Each row was made from one small tree. The marks that hang from a mark follow it in brackets, in alphabetical order. Every link used is in the known rows. Write each row's tree.
Known rows:
tugote{kevadav{nobat{berifad mafa mesid sima} veretis}}: [ -7 -11  27  17   0  10   2  22   0 -19   5 -11  -7  -6  -2  -1 -24  -3
   1  18   4   7   4 -11  12 -12  -6   7  -8   6   0   0  -2 -12  16 -19
   7  12   5   0  22   6  16  -9   1  -2  -3  -5   4   5  -2  -8   9  -5
  10   4  15   6  11   3  33 -24   2 -23  -3  -6 -38  -2]
mesid{nobat}: [ -4  -6   4   6   3  -7   2   6   0   1  -2  -6   3  -3  -2   6 -10   2
  -1   5   6   2   0   0   1  -1  -5   2   4  -4   3   1  -8  -9   6   2
   9   3   4   4  -2   5   6  -4  -8  -2  -1   0  -1  -4   2   4  -3  -3
 -15   0   2   3  -2   3  10  -6   5  -7  -1  -9 -18  -3]
nobat{mafa sima}: [  5  -4  12   7   3  -3   3   8   5   3  -3  -3  -1  -5 -12   4 -13   3
   3  10   1  -2   2  -5   4  -4  -1   9  -8  -3   4   0   0  -9  -2 -11
  10  11   4  -8   8   4  12  -5  -2  -6  -3  -7   2   0   2  -1   2   1
  -9   2  -1   4   3   3  16 -11   2 -13   0 -10 -29   0]
veretis{kevadav{nobat{mafa mesid}}}: [-10  -8  14   2   0  -3   3  10   2 -13  -6  -7  -1  -5  -1  -3 -17   0
   2  10   1  -8   4  -2   7  -2  -5  12   6   0  -4   1  -7 -12  16  -1
   5   5   2   0  10  10  13  -8   3   1  -3  -6   0   9  -2  -3   5  -1
   5   9   7   6   8   2  16 -18   0 -15  -3  -8 -34   1]
gasip{tugote{kevadav}}: [-11   1   4 -14   1  -7   4   7  -7  -4   6   0   5  -4   5  12  -4   2
   0   8  17 -15   3  -7  -1  -7  -5 -19  12   0  -3   7  -7   0  -3 -18
   4  -1   4   7  -2  -3   7  -3  -8   3   3   4   4  -2   4 -10  -6  -1
 -15   3  -6   0  -4   2  -3   0  11 -11   0  -5  15   1]
vome{kevadav{nobat{berifad mafa mesid}}}: [ -4  -8  20  21   0  -8   1  14   0 -11  -5 -11  -3  -3   2   0 -16  -5
  -2  17   2  -2   5 -12   6  -9  -3  16  -7   7   1   0  -2 -11  13  -2
   1  11   4   2  14   3  14  -6   2  -7  -2  -7   4  10  -6  -1   7  -4
   2   6   8   5   9   3  26 -16  -5 -20  -2  -7 -40   0]
nobat{mafa mesid}: [ -5  -1  15   3   0 -13   2   4   5  -8  -6  -6  -2  -4 -11  -2  -9   1
   3  10  -1  -8  -3  -7   5   0  -1   2   0  -1   4  -2  -3  -8   3  -3
   7  10   4  -5   7   2  14  -4   0  -4  -2  -6  -3   3   0   0   3   0
  -8   3   1   4   4   5  13  -8  -1 -12  -2  -8 -34   0]
gasip{tugote{kevadav{nobat veretis}}}: [-15  -7   5 -12   1   7   5  15 -11 -15   9 -10   3  -5  15   9 -14   0
  -5   9  19  -4   8 -15   3 -11 -12 -16  12   3  -8   6 -10  -1   5 -25
   2  -1   8   8   6   2   8  -4  -1   4   0   4   6  -4   2 -12  -3  -2
   6   7   1   3   1   2  -5  -4  14 -14  -4  -4  12  -3]
sima{nobat{berifad mafa}}: [  0  -4  14  12   6  -8   0   9   5   1   1  -6  -2  -4  -4   6 -11  -3
  -1  14   0   9  -1 -16   1  -3   0  12 -11   3   0   1   1 -20  14  -3
   8  11   7  -1   8   6  13  -6  -5  -4  -4  -5   3   3  -4  -4   8   2
 -16   1   2   7   2   4  14 -15  -5  -9  -3  -8 -31  -3]
veretis{kevadav}: [ -7  -4   3 -10  -2  -5   4   6  -1   3  -3   0   4  -5  -1   6  -6   4
   3   8   9 -11   9   5   0   1  -4   2   5  -7  -3   7  -8  -6   8   2
   5  -4   1   1  -4   6   6  -8  -4   0  -1   2   0   4   2  -2  -4  -1
  -4   3  -2   4  -3   3   3 -11   6  -9   2 -11   0   2]
vome{kevadav{nobat}}: [ -6  -9   3   1  -1  -3   3  11  -4  -2  -2  -9   4  -2   9   6  -9   0
  -5  11  10  -3  11  -7   1  -6  -7   5   0   0  -1   5  -5  -5   5  -5
  -1   4   2   2   5   3   6  -4   4  -4  -1   0   4   2  -1  -1  -2  -3
   1   8   1   3   1   2   9  -7   4 -16   1  -8  -7  -2]
sima{nobat{berifad mafa{ninusu} mesid}}: [ -6  -6  25  20   1  -8   0   8  12  -6   1  -3  -6  -3 -10  -3 -14  -4
   3  12  -5   3  -5 -12   0   2   1  14  -7   1  -4  -5   5 -18  10  -3
   9  14   6  -8   9   7  17  -7  -3  -6  -5  -9  -6   4  -4  -2  11  -1
 -20  -1   3   6   4   5  23 -18  -9  -8  -8  -6 -56  -1]
mesid{nobat{berifad mafa{ninusu} sima}}: [  6 -10  17  28   5   5  -1  13   7   3   3  -3  -6  -3 -13   4 -23   0
   2   9  -5  -2  -1  -1   3  -3  -1  17 -11   0   2  -3   3 -12   2  -5
  15  14   4 -11   2   8  13  -6  -9 -10  -5  -9  -1   1  -1   3   7   0
 -18  -4   7   4   2   3  28 -19  -2 -10  -3  -7 -51   0]
mesid{nobat{mafa sima}}: [  7  -8  12  13   8  -1   1  10   4   1  -2  -7  -1  -4 -10   5 -18   2
   0   8   0   1  -1  -2   7  -4  -4  11  -5  -3   5  -2  -1 -12   0  -6
  12  12   3  -6   7   7  11  -4  -8  -4  -1  -7   2  -4   2   1   1  -1
 -11   1   7   5   2   2  22 -14   3 -13  -1  -9 -44  -4]
nule{ninusu}: [ -3  -4   6   3   2  -7   5   1   0   2  -4  -2   2  -4  -1   5  -4   1
   0   3   3 -19   4 -11   0   4  -5  -8   3  -7  -1   4  -2  -2   8   2
   4   6   3  -7  -1   0   6   0  -5  -2  -4   1  -3   0   0   0  -1  -4
 -12  -2 -11   5  -3   4   2  -7   7  -4   1  -9   1   1]
kevadav{nobat{berifad mafa{ninusu} mesid}}: [ -8  -8  21  30  -2  -5   0  14   5 -11   0  -5  -6  -2  -6  -4 -17  -3
   2  10  -5  -4  -1 -12   1  -3  -1  12  -6   5  -3  -3   0 -12  11  -4
   7  11   6  -7   7   6  17  -6   3  -9  -8  -8  -3   7  -6   1  10   0
 -12   0   3   4   9   2  17 -18  -8 -11  -4  -6 -49   1]
tugote{kevadav}: [ -9  -2   6 -10  -3  -5   3   5  -3  -3   4   0   6  -5   2   8  -3   5
   0   9  12 -12   5  -5   0  -3  -4 -13   7  -4  -1   6  -6  -3   2  -8
   4   1   3   3  -1  -2   7  -5  -4  -1   1   3   2   0   4  -4  -5  -3
  -8   2  -1   3  -3   4  10  -5   9 -12   0  -7   2   1]
tugote{kevadav{veretis}}: [-11  -4   7 -21  -3  -2   6   8  -5  -5   6  -7   4  -7   3   6  -9   6
  -2  10  13 -10   9  -7   3  -3  -8 -12   5  -4  -4   7  -7   0   6 -11
   5  -2   5   1   4  -1   7  -5  -4   2  -1   6   2  -4   4  -7  -5  -4
   6   4   3   4  -3   4  10  -7  12 -13  -4  -8   2   0]
gasip{tugote{kevadav{veretis}}}: [-13  -3   6 -22   2  -2   6   9  -9  -8   8  -6   3  -6   7  10  -8   3
  -2   9  18 -10   8 -13   3  -6 -10 -19  12   0  -5   7  -8   2   0 -19
   5  -2   6   4   0  -1   7  -3  -7   3   1   6   3  -4   4 -13  -6  -2
   2   5  -1   2  -4   3  -3  -1  15 -12  -3  -6  17   0]
mesid{nobat{mafa{ninusu}}}: [  3  -8  10   5   5  -6   2   5   6   2   1  -3   1  -4  -7   1 -17   4
  -1   3  -3 -17   1  -3   1   4  -4   6   2  -3   0  -3   0  -5   3   4
  13   9   5 -13  -2   7  12  -4  -6  -6  -5  -7  -5  -4   2   5   0   2
 -15   1   3   4  -1   4  16 -11   3  -6  -7  -7 -47  -2]

Which tree is each row?
[  3  -6  12  19   5  -8   0  10   0   0  -1  -6  -2  -3  -6   4 -15   0
  -1  10  -1  -1  -1  -6   3  -4  -2  11  -4   2   4  -1  -3 -14  13   1
  11  11   5  -1   1   5  11  -5 -11  -6  -3  -5   1   2  -4   4   4   0
 -15  -1   6   5   2   4  20 -15   0 -11  -2  -8 -36   0]
mesid{nobat{berifad mafa}}
[ -1  -4  18  10   1  -5   2   8   8  -6  -6  -5  -5  -4 -15   0 -14  -1
   4  12  -1   1  -2  -5   7  -3  -1  10  -6  -2   5  -4  -1 -12  -1 -10
   9  12   4  -8  13   3  15  -6  -2  -5  -2  -9   0   3   1  -1   5  -3
  -8   0   4   4   6   4  20 -13  -2 -15   0  -9 -40  -2]
nobat{mafa mesid sima}
[ -6 -12  23  28   3   5   2  21   3 -15  -1 -14  -9  -4  -7  -2 -25  -4
   1  18  -1  17   2 -14  10 -10  -4  17 -13   7   1  -4  -3 -17  16 -18
   8  11   8  -3  21   8  15  -9   2  -4  -6  -9   2   5  -6  -4  11  -4
   6   2  12   6  14   3  24 -23  -4 -20  -3  -9 -43  -3]
kevadav{nobat{berifad mafa mesid sima} veretis}
[ -6 -12  24  27  -2  11   1  19   7  -7  -1  -2  -8  -5  -9  -5 -26  -3
   5  13  -4  -3   5   0   4  -5  -2  21  -7   1  -5  -1   0 -14  10  -8
   9  10   1  -8  10  12  16 -11   1  -7  -6 -10  -1  11  -4  -2  11  -1
  -3   1   9   6  10   2  30 -30  -7 -16  -4  -7 -48   2]
veretis{kevadav{nobat{berifad mafa{ninusu} mesid sima}}}
[-14  -7  21   5   3   1   3  18  -7 -24   5 -12  -5  -6   8   4 -20  -4
  -2  16  11  -3   4 -21   8 -12  -7  -6   6  10  -6   0  -6  -7  13 -22
   4   8   8   7  14   4  15  -6  -3   2  -2  -2   4   4  -4 -13   6  -3
   3   6   8   5   8   2  12 -13   3 -20  -7  -3 -19  -1]
gasip{tugote{kevadav{nobat{berifad mafa mesid} veretis}}}
[-15  -8  13  17  -6   0   2  17  -1  -9  -3  -5  -2  -3   2   1 -13  -4
   2  13   5   5   4  -1   3  -5  -3  10   2   2  -5   5 -10 -16  22  -2
   3   1   2  10   5   7  10 -11  -1  -1  -3  -2   0  13  -5  -2   7  -4
  -2   3   6   5   8   2  16 -20  -3 -13   1  -7 -14   2]
veretis{kevadav{nobat{berifad mesid}}}
[ -4 -10   7   0   5  -1   5  13  -1 -10  -1 -15   1  -4   3   1 -20   3
  -3  10   4  -1   7 -16   7  -5  -8   5   0   2  -3   1  -5  -7  13 -10
   6   6   9  -7  12   6  12  -6   4  -2  -7  -2   2  -1  -1  -4   2   2
   9   7   3   6   5   3   6 -12   4 -14  -6  -9 -23  -3]
kevadav{nobat{mafa} veretis}
[ -6 -11   6   8  -1   9   4  17  -1  -1  -2  -4   1  -4   1   5 -16   1
   1  10   8   6  10   5   3  -7  -6  11   0  -4  -3   6  -7 -13   5 -11
   5   0   0   2   6  11   6 -10   0  -1  -1  -2   4   4   1  -4   1  -3
   1   4   4   4   4   1  11 -19   4 -14   3  -9  -7   0]
veretis{kevadav{nobat{sima}}}
[ -6 -13  20  17   2   7   4  16   9 -16   1 -11  -7  -4  -9  -6 -26  -1
   0  10  -3   4   4 -12   8  -3  -7  13  -7   1  -4  -6   0  -7   4 -18
   9  13   7 -15  16  10  17  -6   7  -6  -8 -10  -4  -1   0  -2   8  -3
   4   2   8   5  10   2  21 -19  -1 -15  -6  -7 -54  -3]
kevadav{nobat{mafa{ninusu} mesid sima} veretis}
[ -5  -9   6  12   0  -5   2  16  -5   0  -2  -8   1  -1   9   7 -11  -2
  -4  15   9   1  10  -9   0  -9  -5  10  -6   5  -2   7  -6  -9  12  -3
   1   4   4   7   5   2   6  -6   0  -8  -1  -1   6   6  -4  -2   1  -4
  -3   4   3   4   4   3  14 -11   1 -16   3  -7  -8  -1]
vome{kevadav{nobat{berifad}}}
[ -6  -4  22  17  -2 -10   0   7   8  -5  -1  -1  -6  -3 -13  -2 -14  -1
   4  10  -5 -12  -1  -8   2   2   1  10  -5   1   0  -2   2  -9   5  -1
  10  11   6 -10   2   3  16  -5  -1 -10  -6  -8  -6   7  -4   1   8  -1
 -17  -3   0   4   5   5  19 -15  -6  -9  -5  -7 -46   3]
nobat{berifad mafa{ninusu} mesid}
[ -8  -4  20  27  -3  -7   1  14   5  -3  -3  -3  -6  -2 -14   2 -10  -4
   5  15   4  11  -2  -4   3  -7   1   8 -11   0   4   0  -2 -16   5 -11
   8   8   3   2   7   2  10  -9  -4  -7  -1  -7  -1   6  -3  -1   7  -6
 -13  -5   3   2   7   4  22 -15  -5 -13   5  -9 -20   0]
nobat{berifad mesid sima}
[ -1  -5  23  25   1  -6   1  12   7  -6  -4  -4  -8  -3 -15   0 -15  -3
   6  16  -2   5  -3  -8   6  -7   2  14 -12   2   6  -3   1 -16   7  -9
  10  14   4  -3  11   4  15  -8  -5  -7  -3  -9   1   8  -4  -2   9  -3
 -11  -1   4   4   8   4  26 -18  -6 -16   1  -9 -42   0]
nobat{berifad mafa mesid sima}
[ -9  -9  18  16   0  -5   1  14   1 -11  -5  -6  -5  -4  -2  -2 -18  -3
   2  15  -1  -4   4  -3   6  -5  -3  17  -1   4  -3   2  -7 -17  20  -1
   5   7   3   2  10   9  14 -10   0  -2  -4  -6   1  14  -6  -3   9   0
   0   5   8   7  10   2  19 -23  -5 -16  -2  -8 -32   2]
veretis{kevadav{nobat{berifad mafa mesid}}}
[ -2  -6  16  16   4  -4   0   8   6   3   4  -1  -3  -3  -6   4 -14  -2
   0  10  -5   1  -1 -13  -1   2  -1  13 -10   0  -5  -2   5 -15   7  -3
  10  12   6  -9   5   6  14  -7  -3  -8  -6  -5  -1   1  -3  -2   8   2
 -19   0   1   6   0   4  16 -17  -6  -7  -6  -7 -41  -1]
sima{nobat{berifad mafa{ninusu}}}
[ -7 -13  18  -1   0  -2   5  12   3 -14  -2 -12  -3  -4   1  -6 -25   1
  -4  11   1 -12  10 -14   8   0  -9  10  -1   2  -6  -2   0   1   8  -4
   3  10   6 -12  15   6  15  -4  10  -7  -6  -7  -3   1  -2  -1   3  -3
  14   9  10   5   6   4  22 -14   3 -18 -10  -6 -48  -2]
vome{kevadav{nobat{mafa{ninusu} mesid} veretis}}
[ -6  -4  22  20   3 -13   0   9   7  -8  -3  -6  -4  -3  -9   0 -10  -5
   2  16  -3  10  -5 -13   3  -1   1  14  -8   3   1  -3   1 -22  15  -3
   8  14   5   1  13   5  15  -8  -4  -4  -2  -8  -1   5  -5  -4  11  -2
 -15   0   7   7   6   5  20 -15  -8 -11  -4  -7 -45  -3]
sima{nobat{berifad mafa mesid}}
[  0 -13  11  10   5   9   5  16   1  -8   0 -14  -2  -4  -3   3 -23   2
  -2  13   3   6   8 -13   9  -8  -8  10  -8   2   0   0  -3 -11  10 -17
   8   9   8  -9  17   9  13  -6   5  -2  -6  -6   4  -2   0  -4   4   0
  10   5   7   6   7   2  13 -16   5 -16  -2 -10 -33  -4]
kevadav{nobat{mafa sima} veretis}
[ -9 -10  16   2  -2  -1   3  10   6 -12  -2  -3  -2  -5  -4  -6 -20   1
   2   7  -2 -16   5   1   3   3  -5  12   7  -3  -7   0  -4  -7   9   1
   6   5   3  -9   6  10  16  -8   5  -3  -6  -7  -5   7  -1  -1   5   1
  -2   6   5   5   6   1  16 -20  -1 -12  -6  -6 -47   2]
veretis{kevadav{nobat{mafa{ninusu} mesid}}}
[ -5 -11   7  22  -2  10   2  21  -2  -1   0  -3  -3  -3   2   7 -16  -1
   2  15   8  10  10   0   2 -10  -3  15  -7   0  -4   6  -8 -18  13 -13
   6   1   1   6   5  11   7 -12  -2  -3  -2  -3   6   9  -3  -4   6  -3
  -1   1   5   5   6   1  17 -24   0 -16   3  -9  -7   1]
veretis{kevadav{nobat{berifad sima}}}
[-11 -12  20  22   0   0   2  17   5 -18   2 -11  -7  -3  -3  -5 -24  -2
   0  11  -3  -1   3 -15   5  -3  -5  11  -6   6  -6  -3  -1  -9  15  -8
   8   9   9  -9  10   7  17  -7   6  -5 -10  -8  -5   4  -6  -1  10   0
   2   1   6   6  10   4  17 -19  -4 -13  -8  -7 -45  -1]
kevadav{nobat{berifad mafa{ninusu} mesid} veretis}
[-12 -10   9  -3   3  14   5  19  -8 -13   9  -9   1  -5  10  10 -18   0
  -4  10  19   5   9 -15   5 -14 -12 -10   5   2  -7   6  -7  -3   1 -32
   4   2   6   5  11   2   8  -6  -2   5   1   2   7  -4   3 -14  -2  -3
   4   5   3   2   2   1   3  -9  13 -18  -1  -5   7  -4]
gasip{tugote{kevadav{nobat{sima} veretis}}}
[ -5 -12  20  15   2   5   4  17   6 -16  -3 -15  -6  -5  -6  -3 -24  -2
   0  13   0  11   4 -12  11  -7  -7  12  -8   2   1  -4  -3 -12   8 -17
   7  12   7  -7  21   9  16  -7   5  -1  -5  -8   1   0  -1  -4   7  -4
   9   4   9   5  11   3  20 -18   0 -18  -4  -8 -48  -4]
kevadav{nobat{mafa mesid sima} veretis}
[-16 -10  12   5  -1  -4   4  15  -1 -18  -1 -14  -1  -2   1  -2 -15  -1
  -2   9   7  11   4 -13   6  -4  -8   3   3   2  -2   0  -9  -9  16 -10
   3   3   8   1  12   5  10  -7   5   1  -5  -2  -4  -1  -1  -3   2  -5
   7   4   4   4   7   3   8 -10   3 -13  -2  -8 -22  -4]
kevadav{nobat{mesid} veretis}
[  0 -14  16  26   1  13   3  21   4  -6   5  -8  -7  -4  -4   0 -27  -1
   0  12  -2   5   7 -14   5  -7  -6  15 -15   4  -5  -1   2 -10   7 -18
  10   9   8 -14  11   8  15  -8   4  -9 -10  -7   0   1  -3  -3   8   1
   1   0   5   5   8   2  20 -23  -2 -14  -5  -8 -39  -1]
kevadav{nobat{berifad mafa{ninusu} sima} veretis}
[ -9 -13  22  15   0   0   3  17   3 -13   0 -12  -7  -3   0  -4 -25  -2
  -3  15  -1  -7  10 -15   7  -2  -7  15  -8   6  -5  -2   1  -5  13  -3
   3  11   7  -8  14   6  14  -6   7 -10  -6  -7  -2   6  -5  -1   7  -4
   9   6  10   6   9   4  28 -18  -3 -19  -8  -6 -46   0]
vome{kevadav{nobat{berifad mafa{ninusu} mesid} veretis}}
[  1 -12  11   9   2  13   4  14   6  -1   1  -1  -2  -5  -4   0 -24   4
   2   8   0 -12  10   2   2  -3  -5  15  -2  -4  -6   2   0  -8   3 -10
   8   7   3 -12   6  13  13  -9   5  -4  -6  -7   1   4   1  -2   5   2
  -2   4   4   5   4   1  16 -24   3 -14  -4  -8 -35   1]
veretis{kevadav{nobat{mafa{ninusu} sima}}}
